Each row was made from one walk, in order. Every step used is in the known rows, and no mark comes twice. Write each row's walk.
Known rows:
sepu, sunula, sapu: [ 0.06 -0.06 -0.08 -0.13 -0.35  0.01  0.00  0.13 -0.21  0.27  0.27  0.03
  0.04  0.16 -0.18 -0.11 -0.48  0.06 -0.21  0.07 -0.02  0.11 -0.03]
mika, sapu, valun: [ 0.08 -0.52 -0.11  0.09  0.10  0.10  0.00 -0.04  0.17 -0.09 -0.14  0.13
 -0.10  0.07  0.18  0.20 -0.19  0.12  0.15 -0.21 -0.04 -0.51  0.10]
valun, sepu, sunula: [-0.06 -0.32 -0.03  0.07 -0.26  0.32  0.09 -0.09 -0.08  0.20  0.03 -0.06
 -0.11  0.13 -0.12 -0.10 -0.01  0.02  0.07 -0.15  0.08  0.29 -0.04]
ruloti, sepu, gorub, sapu, mika: [ 0.02  0.63  0.01  0.00  0.04 -0.32  0.03 -0.11 -0.08 -0.01 -0.06 -0.06
  0.16  0.15  0.11  0.04  0.28 -0.01  0.09  0.29  0.13  0.23  0.02]
ruloti, sepu, sunula, sapu: [-0.02  0.37 -0.18 -0.07 -0.12 -0.05  0.11 -0.07 -0.15  0.12  0.14 -0.14
  0.04  0.06  0.10 -0.05  0.03  0.01 -0.06  0.19 -0.01  0.19 -0.06]
ruloti, sepu, mika, sapu: [ 0.09  0.55  0.01 -0.02  0.26  0.45  0.05 -0.12  0.21 -0.08 -0.07 -0.09
 -0.03 -0.04  0.15  0.14  0.38  0.17 -0.02 -0.03 -0.03  0.01 -0.02]
ruloti, sepu, mika: [ 0.07  0.68  0.10  0.05  0.21  0.39  0.06 -0.16  0.14 -0.15  0.05 -0.11
 -0.01 -0.07  0.06  0.04  0.37  0.01 -0.17  0.10 -0.03  0.17 -0.04]
valun, sepu, gorub, sapu: [ 0.00  0.02  0.15  0.10 -0.24  0.00 -0.03 -0.10 -0.03  0.19 -0.02 -0.03
  0.03  0.20 -0.11 -0.10  0.18  0.07  0.13  0.01  0.07  0.22 -0.03]
gorub, sapu, ruloti, sepu: [-0.19  0.04 -0.24 -0.08  0.42 -0.41 -0.08 -0.18 -0.13 -0.06 -0.18  0.02
  0.18 -0.27 -0.12  0.01  0.07 -0.53  0.03  0.33 -0.26 -0.03 -0.06]
sunula, sepu, gorub: [ 0.15  0.24  0.25 -0.06 -0.52 -0.26 -0.06  0.48 -0.03 -0.01  0.22  0.05
 -0.28  0.17 -0.05 -0.24 -0.27  0.42  0.00 -0.37  0.28  0.23  0.09]
ruloti, sepu, gorub: [ 0.04  0.48  0.08  0.13 -0.22 -0.14  0.08 -0.12  0.02 -0.13  0.11 -0.12
 -0.01  0.20  0.16  0.00  0.34  0.17  0.10  0.19  0.12  0.15  0.03]
ruloti, sepu, gorub, sapu: [ 0.00  0.60 -0.02  0.03 -0.06 -0.30  0.02 -0.14 -0.04 -0.04 -0.01 -0.10
  0.06  0.11  0.09  0.03  0.31  0.05  0.11  0.28  0.08  0.15 -0.01]
sapu, ruloti: [-0.10 -0.54 -0.01  0.12  0.02 -0.18 -0.01 -0.11 -0.01 -0.28  0.12  0.08
  0.05 -0.14 -0.08 -0.08 -0.10 -0.38 -0.01  0.07 -0.29 -0.11  0.07]
gorub, sapu, mika: [-0.04  0.02 -0.08 -0.10  0.50 -0.12 -0.18  0.06 -0.22  0.09 -0.28  0.16
  0.29 -0.01 -0.24  0.00 -0.21 -0.46 -0.11  0.29  0.18  0.11 -0.01]
sepu, sunula: [ 0.01 -0.25 -0.10 -0.02 -0.27  0.13  0.05  0.05 -0.13  0.06  0.13  0.05
 -0.13  0.12 -0.22  0.00 -0.35  0.06 -0.10 -0.01  0.12  0.15  0.03]
ruloti, sepu, sunula, sapu, gorub: [-0.04  0.32 -0.17 -0.04 -0.17 -0.15  0.09  0.01 -0.16  0.16  0.11 -0.19
  0.10  0.06  0.05 -0.02  0.03  0.10 -0.03  0.09  0.00  0.13 -0.10]
sapu, ruloti, sepu: [-0.14 -0.18 -0.10  0.10  0.11 -0.26  0.09 -0.22 -0.01 -0.31  0.07 -0.05
  0.07 -0.18  0.10 -0.04  0.18 -0.38  0.08  0.15 -0.32 -0.02  0.04]
gorub, sapu, valun, sepu, ruloti: [-0.08 -0.01 -0.04  0.00  0.25 -0.20 -0.06 -0.23 -0.04  0.01 -0.14  0.02
  0.05 -0.16 -0.04  0.02 -0.03 -0.32 -0.04  0.23 -0.05 -0.13 -0.04]
ruloti, sepu: [-0.05  0.20 -0.08  0.11  0.09  0.12  0.05 -0.13 -0.03 -0.16 -0.02 -0.13
 -0.01  0.01  0.13 -0.04  0.30 -0.14  0.03  0.21  0.10  0.08 -0.03]
mika, sapu, gorub: [ 0.01 -0.67 -0.07  0.04 -0.04  0.09 -0.14  0.25  0.07  0.09 -0.26 -0.01
  0.04  0.13 -0.07  0.17 -0.08  0.39  0.24 -0.38  0.18 -0.51 -0.04]
sapu, ruloti, sepu, sunula: [-0.15 -0.16 -0.19  0.03  0.00 -0.30  0.15 -0.23 -0.06 -0.21  0.11 -0.04
  0.02 -0.16  0.05  0.01  0.05 -0.25  0.07  0.10 -0.34  0.08  0.05]
ruloti, sepu, valun: [-0.07  0.14 -0.03  0.00  0.00  0.13  0.14 -0.08  0.05 -0.29 -0.06 -0.20
 -0.14 -0.12  0.11  0.04  0.33 -0.14  0.02  0.20  0.18  0.13 -0.08]
gorub, sapu: [-0.07 -0.06 -0.11 -0.05  0.31 -0.05 -0.19  0.01 -0.15  0.06 -0.20  0.08
  0.10 -0.09 -0.27 -0.03 -0.12 -0.39 -0.07  0.29  0.07 -0.06 -0.07]
sunula, sapu, dulene: [-0.05 -0.23  0.25 -0.01 -0.17 -0.20 -0.11  0.39 -0.19  0.29  0.18  0.09
  0.29  0.00 -0.06 -0.16 -0.22 -0.04 -0.32  0.35  0.24 -0.08 -0.07]

Which walk is each row?
[ 0.09 -0.01 -0.04 -0.16 -0.21 -0.05  0.01  0.17 -0.25  0.29  0.21  0.08
  0.17  0.21 -0.16 -0.10 -0.55  0.00 -0.23  0.08  0.06  0.22  0.02] => sepu, sunula, sapu, mika
[ 0.09 -0.09  0.20  0.33 -0.24 -0.13  0.17 -0.26  0.11 -0.12  0.16  0.04
 -0.06  0.13  0.13  0.01 -0.05  0.01  0.00 -0.09 -0.13 -0.04  0.09] => sapu, valun, sepu, gorub
[ 0.05 -0.55 -0.09  0.11  0.08  0.17  0.04 -0.11  0.17  0.01 -0.18  0.08
 -0.10  0.08  0.22  0.17 -0.07  0.14  0.23 -0.29 -0.07 -0.42  0.07] => mika, sapu, valun, sepu
[-0.04 -0.01 -0.12  0.05  0.35 -0.26 -0.07 -0.14 -0.09 -0.04 -0.14  0.12
  0.09 -0.16 -0.15  0.06 -0.23 -0.42 -0.15  0.25 -0.11 -0.18 -0.03] => gorub, sapu, valun
[ 0.07  0.12  0.28  0.11  0.03  0.68  0.01 -0.12  0.16  0.09  0.04 -0.05
 -0.04  0.01 -0.15 -0.09  0.24  0.04 -0.14 -0.18 -0.02  0.24 -0.05] => valun, sepu, mika
[ 0.04  0.02  0.24 -0.22 -0.34 -0.05 -0.13  0.40  0.00 -0.15  0.17 -0.08
 -0.35 -0.06  0.06 -0.28 -0.15  0.28 -0.01 -0.24  0.46  0.07  0.06] => sunula, sepu, ruloti
[ 0.20  0.34  0.19 -0.15 -0.01  0.20 -0.04  0.39  0.20 -0.01  0.08  0.10
 -0.30 -0.10  0.00 -0.05 -0.28  0.41 -0.15 -0.60  0.05  0.02  0.06] => sunula, sepu, mika, sapu, valun
[-0.04 -0.04  0.13  0.09 -0.22 -0.16 -0.01 -0.15 -0.02  0.14  0.00 -0.02
  0.06  0.12 -0.09 -0.09  0.18 -0.01  0.16  0.01 -0.08  0.20 -0.01] => valun, sepu, gorub, sapu, ruloti
[ 0.00  0.39 -0.17 -0.02 -0.10 -0.12  0.17 -0.14 -0.12  0.07  0.17 -0.12
  0.04  0.03  0.17 -0.01 -0.03  0.00 -0.08  0.18 -0.10  0.13 -0.04] => ruloti, sepu, sunula, sapu, valun
[-0.01  0.06 -0.02 -0.05 -0.03 -0.30 -0.06 -0.02 -0.14  0.04  0.27 -0.05
  0.27 -0.06  0.08 -0.21 -0.10 -0.31 -0.14  0.27 -0.38 -0.09 -0.05] => sunula, sapu, ruloti, sepu
[ 0.09 -0.01  0.19  0.04  0.08  0.70 -0.01 -0.10  0.22  0.14 -0.08 -0.02
 -0.06  0.05 -0.05  0.02  0.24  0.20  0.01 -0.30 -0.03  0.07 -0.04] => valun, sepu, mika, sapu
[-0.05  0.16  0.02  0.06  0.20 -0.06  0.09 -0.25  0.11 -0.30  0.13 -0.03
  0.07 -0.23  0.05  0.02  0.21 -0.25 -0.06  0.08 -0.42  0.04  0.04] => sapu, ruloti, sepu, mika
[-0.06  0.25 -0.20  0.00 -0.07  0.05  0.15 -0.12 -0.09 -0.02  0.04 -0.12
 -0.08  0.04  0.09  0.03  0.12  0.00  0.02  0.14  0.07  0.22 -0.02] => ruloti, sepu, sunula
[ 0.14  0.25  0.16 -0.21 -0.02  0.17 -0.07  0.41  0.17 -0.02  0.07  0.09
 -0.25 -0.14 -0.05 -0.09 -0.24  0.35 -0.10 -0.60 -0.01  0.06  0.06] => sunula, sepu, mika, sapu, ruloti
[-0.02 -0.73 -0.15 -0.03  0.10  0.00 -0.07 -0.01  0.11 -0.09 -0.14  0.11
 -0.02 -0.01  0.08  0.13 -0.09  0.02  0.25 -0.19 -0.17 -0.42  0.09] => mika, sapu, ruloti
[ 0.07 -0.08  0.21  0.07  0.03  0.60 -0.02 -0.02  0.21  0.18 -0.11 -0.07
  0.01  0.04 -0.11  0.04  0.23  0.29  0.03 -0.40  0.00  0.02 -0.08] => valun, sepu, mika, sapu, gorub
[-0.10 -0.78  0.04  0.01  0.03  0.05 -0.06  0.33  0.05  0.15 -0.26  0.16
  0.01  0.02  0.09  0.21 -0.01  0.29  0.12 -0.04  0.42 -0.37  0.04] => mika, sapu, dulene
[ 0.10  0.36  0.15 -0.15 -0.35 -0.39 -0.12  0.45 -0.09  0.08  0.10  0.07
 -0.19  0.09 -0.11 -0.21 -0.30  0.30  0.00 -0.27  0.25  0.23  0.04] => sunula, sepu, gorub, sapu
[ 0.24  0.23  0.21  0.01  0.23  0.53 -0.01 -0.05  0.33 -0.08  0.01  0.13
 -0.08 -0.03 -0.03  0.22 -0.06  0.27 -0.20 -0.27 -0.17 -0.24  0.06] => sepu, mika, sapu, valun
[-0.07 -0.50 -0.21 -0.10  0.12 -0.06  0.04 -0.07  0.16 -0.17 -0.19  0.00
 -0.07 -0.09  0.19  0.19  0.11  0.02  0.30 -0.12 -0.16 -0.34  0.04] => mika, sapu, ruloti, sepu, valun
[-0.06 -0.47 -0.24 -0.03  0.16 -0.04  0.00 -0.09  0.11 -0.11 -0.17  0.03
  0.00 -0.04  0.22  0.16  0.11  0.02  0.30 -0.13 -0.20 -0.37  0.06] => mika, sapu, ruloti, sepu
[-0.23 -0.26  0.02 -0.03  0.28 -0.31 -0.15  0.24 -0.20  0.19 -0.28  0.16
  0.20 -0.21 -0.23  0.07 -0.04 -0.27 -0.15  0.43  0.34 -0.03 -0.09] => gorub, sapu, dulene
